Every row comes from one small tree of marks. The marks that hang from a mark follow it in brackets, in alphabetical order. Every link used is in the known rows. Which tree was each row made from?
Known rows
nulobu(komav(gitak(bivuliz(lonal)))): [ -5  -6   7 -19  10  -3   2   0   1   0  16   7   0   0  15  -5   1  -2
  -3 -11 -10   4   6   0  -3  21  -8  -1  12   5  -6   2   0  13   2   0
  -5   6]
dopi(bivuliz(gitak(komav) nulobu) sarepe): [-16  -9   0 -25   3   7   4   0   6  15   3 -11   2   4   1 -15   4 -12
  10   1 -55   6   5  -5   4  11   5  38  -5   3   7   5  30   8  -8  -4
   1   9]
dopi(bivuliz(gitak)): [ -8  -8   1 -10   2  14  -2   4  -1   9  13 -10  -1  -3   5  -4   3  -5
   0  -4 -22   3   4  -6   1   6   4  20  -3  -5   1   3  11   7  -2  -4
   0   4]
bivuliz(gitak): [ -2  -8   0  -8  -1   9   0  -1  -1   6   2 -10   2  -3   6  -7   0  -4
  -4   3 -15   3   5  -3   2   4   3   9  -2  -2   3  -1   5   1   0  -4
  -2   3]
komav(gitak(bivuliz) nulobu): [  4 -13   2  -9   5  -3  -3  -7  -1  -8  22  27   7  -2   5 -13  -2   2
  -4  11  19  -2   3   0   0  -5  -3 -16  13   0  -5   4  25  14   0  -1
 -12  -2]
pizep(duli): [-1  6 -1  3  0 -2  0 -1 -1  0 -8 11 -5  2  0 -2  0  3  1  5 -1 -2  1 -4
  0  0  5 -3  1 -2 -2  1  8  0 -1 -3  2  2]
lonal(sarepe): [ -5  -6   2  -8  -2   3   5  -2   0   7   2   6  -3  -3   3  -1   5  -5
   4  -3   1   5  -4  -1   0  -6   0   7   1   3   0  -2 -11   3   0  -6
   0   0]
bivuliz(dopi(sarepe) lonal nulobu(komav(gitak))): [-13 -15   1 -28   7  -9  17   8   8  17   1  16   0  -2  21  -8  -2  -6
   0   3 -50   4  -1   1   3  18  -9  18  -1   2  13   2  13   8   0  -3
  -3  -6]
duli(bivuliz(gitak(komav(nulobu)) lonal) pizep): [-14 -19  -1 -14  10 -11 -12 -13  -2   5  15 -12  -1  -4   7  13   9   3
 -13   5 -10  10   3  -2   2   7  -1  30  11   6   7   6   7  16   3  -3
   1  -2]
lonal(bivuliz(dopi) sarepe): [ -8 -21   6 -14   3   4  15   2   2  17  19  13 -11 -10  13   2  10  -1
   6  -5  -6   5 -10   1  -2 -13  -3  14  -1   0   8   0   0  12   1 -11
   1   5]
dopi(sarepe): [ -1   0  -2  -5   4   6   2   2   1   3   1  -3  -1  -1  -1  -5  -2  -5
   4   4 -16  -1  -1  -2   1   2  -2   9  -6   2   3  -1   9  -3  -2   1
  -1   5]
komav(gitak(bivuliz(dopi)) nulobu): [  6 -20   3 -12   5  -5   7  -5  -1  -3  24  29   4  -4  14 -11   0   5
  -5  19   4  -3   0   3   2  -8  -4 -10   8  -6   0   4  36  16   0  -4
  -9  -4]
dopi(bivuliz(gitak lonal) sarepe): [-15  -4   0 -24   5  15  -1   9   4  16   9 -12  -1  -5  10   3   2  -9
   1 -10 -49   1   4  -8   2  14  -2  34  -5   3   2   5  14   6  -1  -5
  -1   8]
gitak(komav(nulobu)): [ -1  -6   0  -9  -1  -8   1 -10   3 -10  -5  10   4   5  -7  -7   8   4
   1  17  -2  -1   4   4   2 -11   2  -1   6   7   0   1  14   7  -5   1
  -1  -3]
bivuliz(dopi(sarepe) duli(pizep) nulobu(komav)): [ -9  -7   1 -12   6  -6  17   7   3  23  11  -5 -10  -9  19  -7  -2  -5
   1  10 -48   8   1   3   2   5   0  33  -7  -9  22   1  11  -4  -1   2
   4  -3]
pizep(lonal(bivuliz(dopi duli gitak) sarepe)): [-15 -17   9 -29  -3  13  16   3   2  28  13   9 -12 -25  20   0   7  -5
  -3   4 -25   7   1  -1  -1 -19   3  20  -3   4  10   0  -8  16   4 -17
   2  11]
bivuliz(duli gitak(komav(nulobu)) lonal(pizep)): [-16 -10   8 -32  -2   4  -9  -5   4   5 -10  -4   0  -2  10  -3  10   0
 -13  16 -37   4  10   3   3 -10   8  13  11   9   8   6  12  15   2  -1
   3   8]
dopi(sarepe(lonal(pizep))): [ -6   6  -2  -6  14  11 -24  -1   1  -1  -7  -9  -4  -8   8  -1   3   0
  -6   3 -19   1 -12   4   3  -6   0  10   1   9  -2   4  -2   4  -1   1
   0  11]
nulobu(komav(gitak)): [ -2  -9   1  -8   6   1   2  -1  -1  -3  11   8   1   2   4 -13  -1  -4
  -2   5   2   8   4   1   0  14  -5  -6   3  -2   1  -3  -5   5   2   2
  -4  -4]
gitak(bivuliz(dopi) komav): [  7  -4   8 -11   1  -4  12  -6   1  -2  11  -5  -5   4  10  -3   7   3
   5   6 -22   2   3   5   1  -2   1  12   1   2  -2   2  26  10  -4  -1
   2   8]
lonal(bivuliz(duli) pizep sarepe(dopi)): [-19 -11  12 -16   6  11  -8   6  -3  18  26  14 -18  -9  15  -4   8  -2
   5   6  -3   5  -8   1  -1 -16   0  10   6  -2   2   8  -4  18   4  -8
  -1  21]
sarepe(dopi lonal(bivuliz(duli))): [-12   7   4  -8   4  -4 -14  10   2   7  26   3 -13 -12  13  -1  -1  10
   5   7   5  -8  -2   2   0 -17  -1   4   2   1  -2  10  -6  14   5  -5
  -2  17]
sarepe(dopi(bivuliz)): [ -5   3   0  -2   4   3  -6   9  -3   5  27   7  -5   2   6   1   2   3
  10   2 -11  -4  -4  -3   2   2  -1  11  -3  -7  -9   9  13   9  -1  -3
  -3   5]
gitak(komav): [  0   1   2  -7  -2  -4   1  -7   2  -6  -6  -8  -1   8  -5  -2   5   1
   5   7 -10   2   3   2   2   2   2   7   2   6   0  -1   7   4  -2   1
   3   3]
lonal(pizep): [ -4  -3   2   0   7   8 -14  -3  -2   0  -4  -2  -2  -1   4   0   4  -1
  -7   1  -5   5  -6   4   0  -2   1   0   4   1  -1   2   3   4   1   1
   1   3]
gitak(bivuliz(duli)): [  2   4   9  -6  -3   0   4   4  -1   4  17  -1  -4  -5   5  -5  -3  -2
   1  -1   1  -2  10   0  -3 -10   3   3   3  -2  -1   3  11   4   0   1
  -1  13]
bivuliz(duli gitak): [ -3  -6   4 -13  -7   9   5   4   0  11   5 -11  -1  -5   6  -9  -3  -6
  -5  10 -15   3  13  -3   2  -4   6  11  -5  -4  10   0   4   1   3  -2
   1   8]
duli(bivuliz(dopi gitak) pizep): [ -4 -20  -2   0  11   0  -2  -4  -7  16  32 -19  -8 -11  18  12   2  -1
 -13   6 -12  13  -4  -2   3   7  -2  32  -3 -11  14   2  11   7   4  -5
   2  -2]
pizep(duli lonal): [ -3  14  -2  -1   3  -2  -3  -3  -1   0 -19  19  -4  -8  -1   6   1   5
  -2   5  -3  -3  -1  -4  -1  -1   5  -7   2   7 -10   1  -4   3  -1  -6
   2   0]
duli(bivuliz(dopi nulobu) pizep(lonal)): [-10  -8  -2   4  12 -18   0  -5  -2  18  17   8  -5 -17  15  22   2   2
 -10  -1  -5   9 -12   2   1   4  -2  21   2  -1   7   6  -3  10   2  -8
   5 -12]

Which tree is each row?
[ -7 -14   2 -17   2  -1  16   4   3  21   2  -4  -1  -3  21 -15   2  -5
  -3   1 -47   9   4   0   2   7   4  19  -3  -7  13  -1  12   4  -4  -5
   0  -3]  bivuliz(dopi gitak nulobu(komav))
[ -1 -14  -1 -18  -3   1   0 -10   2  -3  -3   0   6   3   0 -14   8   1
  -4  18 -19   3   9   0   3  -7   6   7   4   5   4   0  20   8  -4  -3
  -3  -1]  bivuliz(gitak(komav(nulobu)))
[-16 -10   5 -21   0 -16  17   6   4  29   7   8 -10 -11  27  15   2  -1
  -2  -4 -36   7  -3   2   1  -5   1  33   3  -1  18   7  -4   6   5  -9
   8  -7]  bivuliz(dopi duli(pizep) lonal(sarepe) nulobu)
[ -6   3  12 -16  -5 -12   8  -1   6   6   7  -1  -2   4   4  -9   1  -4
   8   2 -18   1  11   2  -1  -5   7  11   7   4   4   6  19   9  -4  -1
   2  13]  gitak(bivuliz(duli nulobu) komav)
[ -7   0  -3  10  13  -6 -13  -9  -7   4  19  -3  -5 -16   4  21   1   3
 -11  -5  18   8  -9  -1  -1   6  -3  13   4   5  -3   3 -20   6   4  -3
   3  -5]  duli(bivuliz pizep(lonal))
[ -4 -17   3 -13   1  -1   5  -6   0   9  17 -16  -5   0   8   1   8  -3
  -3  13 -21  11   3   1   4   1   2  29  -4  -2  12  -1  15  13  -2  -6
   2   5]  duli(bivuliz(dopi gitak(komav)))
[ -8 -12   2 -12   5  -8   5   1   3   6   4  14   5   1   8 -16  -2  -7
  -1   0  -6   8   2   1   0  15  -2  -4   6  -2   6  -1  -2   6   0  -1
  -4  -8]  bivuliz(nulobu(komav(gitak)))
[-20  -8   6 -19   8  12 -11   5  -1  13   6   8  -7  -5  10  15  13  -6
  -1 -19 -23   6 -12  -1  -2   1  -1  22   8   6  -5   8 -11  16   1  -8
   4   6]  dopi(bivuliz(lonal(pizep sarepe)))
[ -6  15  -2   2  15   0 -29   0  -3  -2  -2  10 -12  -3  15   0   3  13
  -3  14 -11  -5 -12   1   4  -8   5  -1   7   1 -15  10   5  11   1  -4
   1  12]  sarepe(dopi lonal(pizep(duli)))
[-12   3   5  -9   2  -1 -10   6   5   5  15  -2  -9 -15   6   1   1   4
  -1  -5  12  -4   1   2  -2 -16   1   3   2   5   4   6 -13  11   5  -3
   2  13]  sarepe(lonal(bivuliz(duli)))
[ -7  -7   8 -32  -9  -2  17   3   7  13  -3 -16  -6  -1  17   2   4  -1
  -3  13 -51   2  14   2   5  -2   4  28  -4   3  14   2  14   9   2  -5
   7   8]  bivuliz(dopi duli gitak(komav) lonal)
[  1  -6   6 -10   9   2   2  -3  -2  -4  21   6   0   1   9 -17  -1  -4
  -1  -1   4   7   5   0  -3  15  -5  -7   8  -1  -5  -1   8  10  -1   2
  -6   5]  nulobu(komav(gitak(bivuliz)))
[-18  -1   5 -17   3   1   1   7  -1  19  20   0 -12 -10  12  19   5  -3
   1 -14 -19   6   1  -4  -1   1  -1  35   4   0   4   8 -15   9   5  -6
   8   0]  dopi(bivuliz(duli(pizep) lonal(sarepe)))
[ -4   4   7 -10   6  -8  -2   2  -1   8  19  -9  -8  -8  15  13  -2   4
  -4 -10 -13   1   7   0  -4   6  -1  18   8   1   0   8   2   6   6   2
   4   8]  gitak(bivuliz(duli(pizep) lonal))
[-15   9   6 -16  -2  -3  -2  18   1  13  25   7  -8  -2  12  11  -1   4
   8  -1 -20  -8   5  -3   1  -1  -1  18   0  -4  -3  13   4  12   4  -3
   2   9]  sarepe(dopi(bivuliz(duli lonal)))
[-22  -5   3 -25   4   4  -4   8  10  23   9  -7  -5 -18  13 -15  -2  -8
   1  -1 -29   1   4  -3   1  -8   5  25  -3   5  14   8   7  10   1  -7
  -2  19]  dopi(sarepe(lonal(bivuliz(duli gitak nulobu))))
[-21 -15   3  -4  16  -7 -14  -3  -3  10   9  22  -5  -1   9  -8   4  -8
 -10   3   9  15  -7  -1  -1  14   1   2  13  -5   5   3   3  16   0  -3
  -1   0]  lonal(pizep(duli(bivuliz(nulobu(komav(gitak))))))
[  1   2  11 -13  -4  -3   6  -3   2  -2  10  -8  -5   3   1  -7   3  -2
   6   7  -8   0  12   2  -1  -6   4   8   4   4   0   3  14   7  -2   3
   2  16]  gitak(bivuliz(duli) komav)
[-16   7   2  -6   5  -6  -3   3   1  17  14   9  -4 -16   7  12  -2  -1
  -2  -6 -15   3   1  -1  -1   4   5  20   1   0   2  10  -4   6   2  -5
   6  -7]  dopi(bivuliz(duli(pizep(lonal)) nulobu))
[-16   0   2  -4   3  -7  -1   6   1  17  19   0  -6  -8   6   6  -2  -3
   2  -7 -10   4   2  -2  -1   4   5  26   1  -9  10  10   8   4   1  -1
   5  -4]  dopi(bivuliz(duli(pizep) nulobu))
[-10  -4   7 -22  -7  10   3   2   3   8  11 -18  -4   1   1  -8   5  -7
   5   9 -28   5  16  -2   3  -2   8  28  -4  -2   7   4  15  10  -2  -2
   5  11]  dopi(bivuliz(duli gitak(komav)))
[-18 -10   4 -26   1  12   2   6   1  20   9  -3  -3  -6  14   8   8  -8
   1 -18 -34   7   2  -8   0   6   1  33   3   4  -1   5  -4  14   0 -12
   2   5]  dopi(bivuliz(gitak lonal(sarepe)))
[-13  -3   5 -12   8   3  -1   0  -1  13  19  24 -11 -14  11   4   8   3
   8  -4  -1   1 -12  -2  -1  -9  -3   4   5   9 -12   5 -15  18   3 -14
  -4  11]  pizep(lonal(bivuliz sarepe(dopi)))
[ -9  -3   0   1  15   1  -9  -7  -2   5  12   4  -8 -17   6  12   4   5
  -6 -10   7   6  -7   0  -4   5  -4   5   4   8  -3   4 -12   8   5  -4
   2   0]  duli(pizep(lonal(bivuliz)))
[-20 -18  13 -18   7   2   7   9   4  24  10   9 -13 -11  20  -8   7  -5
  -2  -2 -28  10  -4   8  -4  -6   2  13   3  -5  18   4   6  13   0  -3
   4  10]  lonal(bivuliz(dopi duli nulobu(komav)) pizep)
[ -8  -5   4 -18  -2  -4  22  13   6  22   1   5  -6  -6  14 -14  -2  -8
   6  10 -48   3   5   3   2  -4   2  24 -10  -5  20  -1  12  -2  -4   1
   2   1]  bivuliz(dopi(sarepe) duli nulobu(komav))
[-16 -19   6 -37  -4  -7  20  -2   9  24 -11  -1  -1   1  22   1  11  -5
   2  -2 -62   9   1   0   5   1   4  36   4   9  11   2  11  14  -1 -14
   4   1]  bivuliz(dopi gitak(komav) lonal(sarepe) nulobu)
[-12   4  10 -19   4 -20   4  -5   5   9   9  -9  -6   0  15   9   1   2
   2  -8 -28   4   9   2  -2  11   2  26  12   7   4  11  12  10   2   1
   6   8]  gitak(bivuliz(duli(pizep) lonal nulobu) komav)
[ -4 -20  -4  -4  14   6   1  -3  -5  18  32 -21  -9 -12  17   6   0  -6
  -9  10 -30  13  -5  -3   4   8  -4  42  -8  -9  17   1  16   4   2  -4
   1   2]  duli(bivuliz(dopi(sarepe) gitak) pizep)
[-14  -3   0   4   3 -17  -3   0   0  13   5  16  -4  -2  -1   5   1  -3
   0  -3  10   3  -4  -5  -1   2   6   7   6  -4   5   5   9   7  -2  -6
   0   1]  pizep(duli(bivuliz(nulobu)))
[-15   4  -2 -13   7  -2 -15   9   3  15  22  -2  -1  -6  19  -6   0   2
   4  -1 -33  -3  -4  -5   5   0   5  24   2  -2  -7  14  13  15  -1 -10
  -4   7]  sarepe(dopi(bivuliz(gitak nulobu)) lonal)
